Each row was made from one small tree. Brackets hold a mark, then the marks that hang from it, in alphabetical order. Every link used is in the known rows. Write each row's tree.
Known rows:
{zipar {sebe guda lesamo {lokepez soro} romida}}: 0.325 -0.967 1.567 -0.613 6.335 -5.691 2.963 -2.848 0.321 5.138 -0.427
 -0.309 -0.438 -1.957 0.598 1.622 -0.503 0.839 6.572 -0.083 0.114 1.014
 1.705 1.774
{sebe denom gobiv guda lokepez}: 1.392 -2.512 -0.921 -0.212 2.133 -4.127 2.185 -2.451 1.088 5.229 1.467
 0.109 -0.845 -0.958 -1.334 2.251 1.259 2.640 4.481 1.204 2.136 -1.539
 3.369 -4.042
{refur guda {lesamo sebe}}: -1.647 0.404 -0.865 -1.886 2.023 0.496 -1.771 -3.319 -0.317 4.719 0.061
 -3.202 1.403 0.894 3.363 -0.126 2.110 1.810 3.148 1.370 -0.115 -0.235
 -0.161 -1.828
{sebe {gobiv refur} lesamo {lokepez soro}}: -0.467 -0.816 0.127 -0.035 3.422 -6.145 0.997 -1.264 1.129 4.774 1.438
 -0.583 -2.140 0.340 0.240 1.759 0.657 -0.021 3.905 1.164 0.561 1.923
 2.809 1.286
{lesamo {sebe denom gobiv {lokepez soro} romida}}: -0.846 -1.336 -0.503 -0.971 4.172 -6.475 1.319 0.550 2.058 7.414 0.796
 -2.088 -0.100 -0.731 -1.457 6.191 3.483 3.916 3.795 2.030 2.159 0.164
 2.756 0.458
{gobiv refur {sebe guda romida}}: -1.191 0.642 -0.971 0.186 1.517 -4.562 3.438 -0.443 -1.650 4.604 -0.760
 -0.615 -1.241 -2.277 -1.601 -0.382 1.793 1.200 4.144 -1.293 1.716 2.116
 2.796 1.159
{lokepez {sebe guda} soro}: 1.769 0.272 0.950 -1.633 4.849 -2.277 -0.169 -1.967 0.232 2.447 -0.245
 -1.312 1.736 -1.100 -1.118 2.562 1.282 0.827 2.473 0.525 0.686 1.926
 1.194 1.610
{sebe denom {gobiv {refur guda}} romida}: -2.346 0.427 -2.044 0.835 1.944 -3.196 1.538 -2.329 -0.110 4.311 2.106
 -1.044 -1.832 0.301 -1.310 3.716 3.495 2.670 4.478 1.165 1.151 2.307
 2.804 -0.364
{zipar {sebe {gobiv refur} lesamo romida}}: -2.395 1.314 -1.053 0.628 2.145 -4.927 3.243 -1.052 -0.027 5.237 0.352
 1.190 -2.205 -0.542 0.837 2.453 2.846 0.613 3.050 -0.116 1.441 -0.257
 1.921 2.889
{denom sebe}: 0.881 0.754 -0.523 0.352 0.560 -1.390 0.376 -1.141 0.181 2.109 -0.323
 -0.116 -0.522 -0.071 0.905 -0.385 -0.536 0.476 -0.357 0.279 0.712 0.938
 0.577 0.133
{zipar sebe}: -0.222 0.775 0.230 -0.360 1.780 -0.743 0.409 -0.728 0.256 0.639 -0.809
 0.837 0.110 -0.130 2.464 0.702 0.153 -0.113 -0.273 -0.461 -0.141 -1.335
 0.173 1.525
{gobiv {refur {lesamo sebe}}}: -1.608 0.292 -0.513 -1.799 0.867 -1.738 -1.108 -1.540 -0.222 5.304
 -0.297 -2.137 -0.843 0.389 2.442 -0.483 2.800 0.981 2.222 0.930 -0.787
 -0.645 1.094 -0.194
{sebe denom gobiv romida}: -0.831 -0.294 -1.340 0.522 0.958 -3.493 2.281 0.547 0.495 3.659 0.898
 0.334 -0.787 0.046 -2.212 4.582 3.036 2.611 2.289 0.808 2.355 -1.266
 1.677 -0.506
{gobiv sebe}: -0.899 0.607 -0.695 -0.318 0.734 -2.174 0.875 0.944 -0.390 2.170 -1.392
 0.134 0.518 -0.119 0.605 -0.119 0.153 0.336 -0.063 -1.004 2.125 -0.006
 1.359 0.399
{lesamo {refur gobiv guda} {sebe denom {lokepez soro}}}: -2.097 -0.627 0.386 -2.063 3.503 -3.327 -2.369 -2.569 -0.081 8.500 0.531
 -4.592 1.972 0.288 2.853 5.049 0.758 3.205 6.581 2.193 -1.081 0.830
 2.745 -1.343
{gobiv {refur guda}}: -1.297 0.865 -0.757 0.261 0.897 0.168 -0.775 -3.016 -0.619 0.791 1.276
 -1.426 -1.018 0.281 0.809 -0.978 0.301 0.164 2.128 0.460 -1.257 3.715
 1.298 0.197
{soro {lokepez {sebe gobiv}}}: 0.819 0.366 -0.367 -0.628 0.274 -3.948 1.315 -0.104 0.616 3.005 -1.065
 -0.676 1.933 0.976 0.520 3.839 4.572 0.823 -1.184 0.546 2.613 0.336
 0.232 0.381
{denom {sebe {gobiv refur} guda {lokepez soro} romida}}: 2.089 0.189 -0.936 0.708 3.674 -7.781 3.228 -2.398 0.164 6.925 1.347
 -1.610 -2.370 -2.242 -1.833 1.949 1.544 2.460 5.242 0.817 1.030 2.546
 3.256 1.383
{lesamo {refur guda} {sebe denom gobiv {lokepez soro}}}: -1.942 -0.816 -0.695 -2.258 5.506 -3.115 -0.949 -1.561 1.606 8.390 1.651
 -3.397 1.399 -0.258 1.176 5.645 0.913 4.125 4.411 3.579 0.816 1.162
 2.665 -0.623
{denom {sebe gobiv guda lokepez}}: 2.751 -0.742 -1.451 0.528 1.494 -4.445 2.700 -2.697 0.476 5.652 1.092
 -0.432 -0.778 -1.512 -0.102 -0.213 0.317 2.184 2.924 0.757 2.295 -0.103
 2.537 -2.436
{sebe denom lesamo romida}: -2.535 -0.903 -0.013 0.042 2.113 -2.896 2.023 -0.792 0.419 4.095 -0.213
 0.605 -1.108 0.340 -1.582 2.329 0.725 1.206 4.271 0.743 1.357 0.837
 1.719 -0.571
{zipar {sebe gobiv lesamo lokepez romida}}: -0.991 -0.393 -0.698 0.424 2.636 -5.010 3.173 -1.113 0.587 5.435 0.068
 0.886 -1.265 -0.696 0.898 2.581 0.877 1.345 3.646 0.152 2.096 -1.585
 1.667 1.137
{denom {sebe gobiv guda lesamo romida}}: 0.223 0.471 -1.339 0.931 1.919 -5.040 4.463 -2.468 -0.171 7.560 0.711
 0.343 -0.617 -1.705 -1.351 0.925 2.321 1.942 4.495 0.769 3.382 0.416
 1.670 -0.852

Write each row's tree:
-1.281 -1.204 1.169 -1.585 2.846 -4.559 0.775 -2.177 1.254 5.194 -2.192
 0.030 1.277 1.998 0.749 3.579 2.716 0.354 1.968 1.192 2.264 2.158 1.803
 -1.197 -> {soro {lokepez {sebe denom lesamo}}}
-0.235 1.004 -1.381 -0.549 2.749 -4.628 3.180 -2.580 -1.496 6.108 0.168
 -0.295 -1.625 -1.034 1.519 1.750 3.817 1.816 5.605 -0.329 0.561 -3.780
 1.475 1.019 -> {zipar {sebe {gobiv {refur lesamo}} guda romida}}
-2.195 -0.524 -0.633 -0.846 1.629 -2.424 0.877 0.141 1.049 5.155 -0.353
 -1.180 0.288 -0.733 -1.191 3.471 2.740 2.954 2.284 1.290 1.390 0.785
 1.592 -0.430 -> {lesamo {sebe denom romida}}
-0.493 1.959 -1.032 -1.835 5.119 -3.420 -1.830 -3.649 -0.432 4.591 1.179
 -3.128 0.214 1.755 2.149 3.787 3.828 1.169 4.072 1.469 0.348 1.036
 1.980 1.808 -> {lokepez {sebe {gobiv {refur guda lesamo}}} soro}
0.064 -2.356 0.025 -0.239 5.408 -7.528 3.608 -2.121 1.002 7.852 1.281
 -0.383 -0.928 -1.080 -2.548 4.353 1.655 2.697 7.984 1.526 2.339 0.330
 3.388 -1.334 -> {sebe denom gobiv guda lesamo {lokepez soro} romida}
-1.616 -0.918 -2.051 0.665 2.201 -4.385 1.518 -3.081 0.180 5.111 2.088
 -1.536 -2.619 0.059 -1.353 3.070 1.908 3.017 5.760 1.313 0.956 2.624
 3.853 -1.163 -> {sebe denom {gobiv {refur guda}} lokepez romida}
0.528 -1.498 0.766 -0.623 3.957 -3.255 2.152 -4.104 0.521 4.706 -0.349
 0.771 -0.652 -1.488 2.063 -1.119 -1.219 0.089 4.913 0.012 0.473 -0.504
 2.061 -1.174 -> {zipar {sebe guda lesamo lokepez}}
-2.390 -0.976 -0.114 -0.910 2.386 0.277 -0.360 -3.273 -0.546 4.095 0.880
 -1.635 0.064 -0.211 1.242 -0.606 -3.354 0.675 4.738 1.705 -0.724 2.163
 1.047 -1.209 -> {sebe {lesamo {refur guda}} lokepez}
-1.491 -1.651 0.880 -1.193 5.881 -6.815 1.082 -0.582 1.385 6.380 -1.277
 -0.187 -0.750 0.867 0.784 2.500 -1.102 0.923 4.612 0.519 2.372 1.229
 4.099 -0.418 -> {gobiv {sebe denom lesamo {lokepez soro}}}
-0.225 -0.192 0.982 -1.168 4.509 -3.920 0.171 -1.513 0.558 6.090 -0.386
 -1.251 -0.569 -0.258 1.196 1.122 -3.719 0.578 3.338 2.059 -0.270 2.097
 1.500 1.368 -> {denom {sebe {lesamo refur} {lokepez soro}}}
0.159 -0.295 -1.335 -0.737 3.275 -4.209 2.591 -1.891 0.153 5.974 0.624
 -0.298 0.590 -1.501 -3.333 5.378 4.274 3.561 4.286 0.956 3.729 -0.365
 3.120 -0.798 -> {lokepez {sebe denom gobiv guda romida}}
-1.777 -1.092 0.845 -1.020 2.613 -5.505 2.047 -1.585 0.736 5.587 -2.287
 -0.388 0.975 1.234 -0.871 4.473 3.338 1.217 3.374 0.956 2.426 2.717
 1.670 -0.139 -> {soro {lokepez {sebe denom lesamo romida}}}
-1.696 -2.325 -0.876 -0.626 3.429 -4.740 3.780 -1.881 -0.218 8.888 1.278
 -0.043 -0.980 -2.020 -2.564 3.542 0.177 3.465 7.908 2.088 2.074 -1.123
 3.177 -2.084 -> {sebe denom gobiv guda {lesamo refur} lokepez romida}
-1.204 -0.281 0.353 -2.594 6.837 -4.536 1.076 -2.076 0.649 8.659 0.608
 -0.587 1.573 -0.812 -1.366 6.429 1.637 2.415 5.732 2.717 2.623 -0.300
 3.120 0.590 -> {lokepez {sebe denom gobiv guda {lesamo refur}} soro}
1.244 -1.960 -0.276 -0.140 4.578 -6.486 3.098 -1.164 0.850 5.811 1.256
 -0.860 -0.708 -1.398 -2.779 4.861 1.964 3.339 6.115 1.170 1.750 -0.319
 2.919 -0.804 -> {sebe denom gobiv guda {lokepez soro} romida}
0.852 -0.541 -1.060 -1.192 3.200 -3.401 1.371 -2.769 0.875 5.389 0.922
 0.001 0.893 -0.851 -1.692 4.405 3.592 2.727 3.107 1.174 3.354 -0.948
 3.305 -1.911 -> {lokepez {sebe denom gobiv guda}}
-0.279 0.511 -1.026 -0.492 2.152 -2.876 2.880 -2.239 -0.435 8.232 0.844
 0.239 0.180 -1.830 0.211 0.810 -0.089 1.741 3.705 1.868 2.444 -0.521
 1.410 -1.045 -> {denom {sebe gobiv guda {lesamo refur}}}
-3.633 0.079 -1.817 0.694 2.762 -4.097 2.148 -3.313 0.027 6.362 2.108
 -0.496 -2.142 0.524 -0.962 3.373 2.979 2.098 6.099 1.462 1.796 2.984
 3.258 -0.560 -> {sebe denom {gobiv {refur guda}} lesamo romida}
-3.534 -1.459 -0.453 -0.870 3.602 -1.612 0.793 -3.071 -0.561 6.131 0.759
 -1.582 -0.912 -0.213 -0.651 2.359 -2.384 2.586 7.515 2.173 -0.026 2.569
 2.319 -1.521 -> {sebe denom {lesamo {refur guda}} lokepez romida}
-2.543 0.336 -2.194 -0.286 2.473 -3.333 0.783 -3.238 -1.097 5.796 1.577
 -1.755 -1.995 1.475 0.348 3.283 3.805 2.799 6.295 1.302 0.590 -0.539
 2.366 -1.318 -> {sebe denom {gobiv {refur guda lesamo}} romida}
-1.496 -0.938 -0.904 -0.628 0.772 -6.851 1.040 -0.935 -1.957 7.716
 -1.830 -1.981 -0.683 1.519 2.027 3.017 2.212 2.518 7.502 -1.123 1.917
 -4.512 3.700 -2.691 -> {refur {gobiv {sebe denom lokepez romida}} lesamo}
-0.365 -1.045 -0.103 -1.927 1.059 -3.560 -0.214 -3.425 -0.826 9.085
 -0.367 -2.519 1.533 0.346 2.866 2.239 4.565 2.797 6.968 0.707 0.504
 -4.316 2.196 -4.818 -> {refur gobiv {lesamo {sebe denom guda}}}
-3.142 1.306 0.364 -0.857 0.345 -3.375 0.550 -2.938 -2.585 6.692 -1.309
 -3.402 3.174 0.888 1.871 4.020 3.120 1.123 5.719 0.618 0.522 2.640
 0.035 0.620 -> {soro {lokepez {sebe {lesamo {refur gobiv guda}} romida}}}
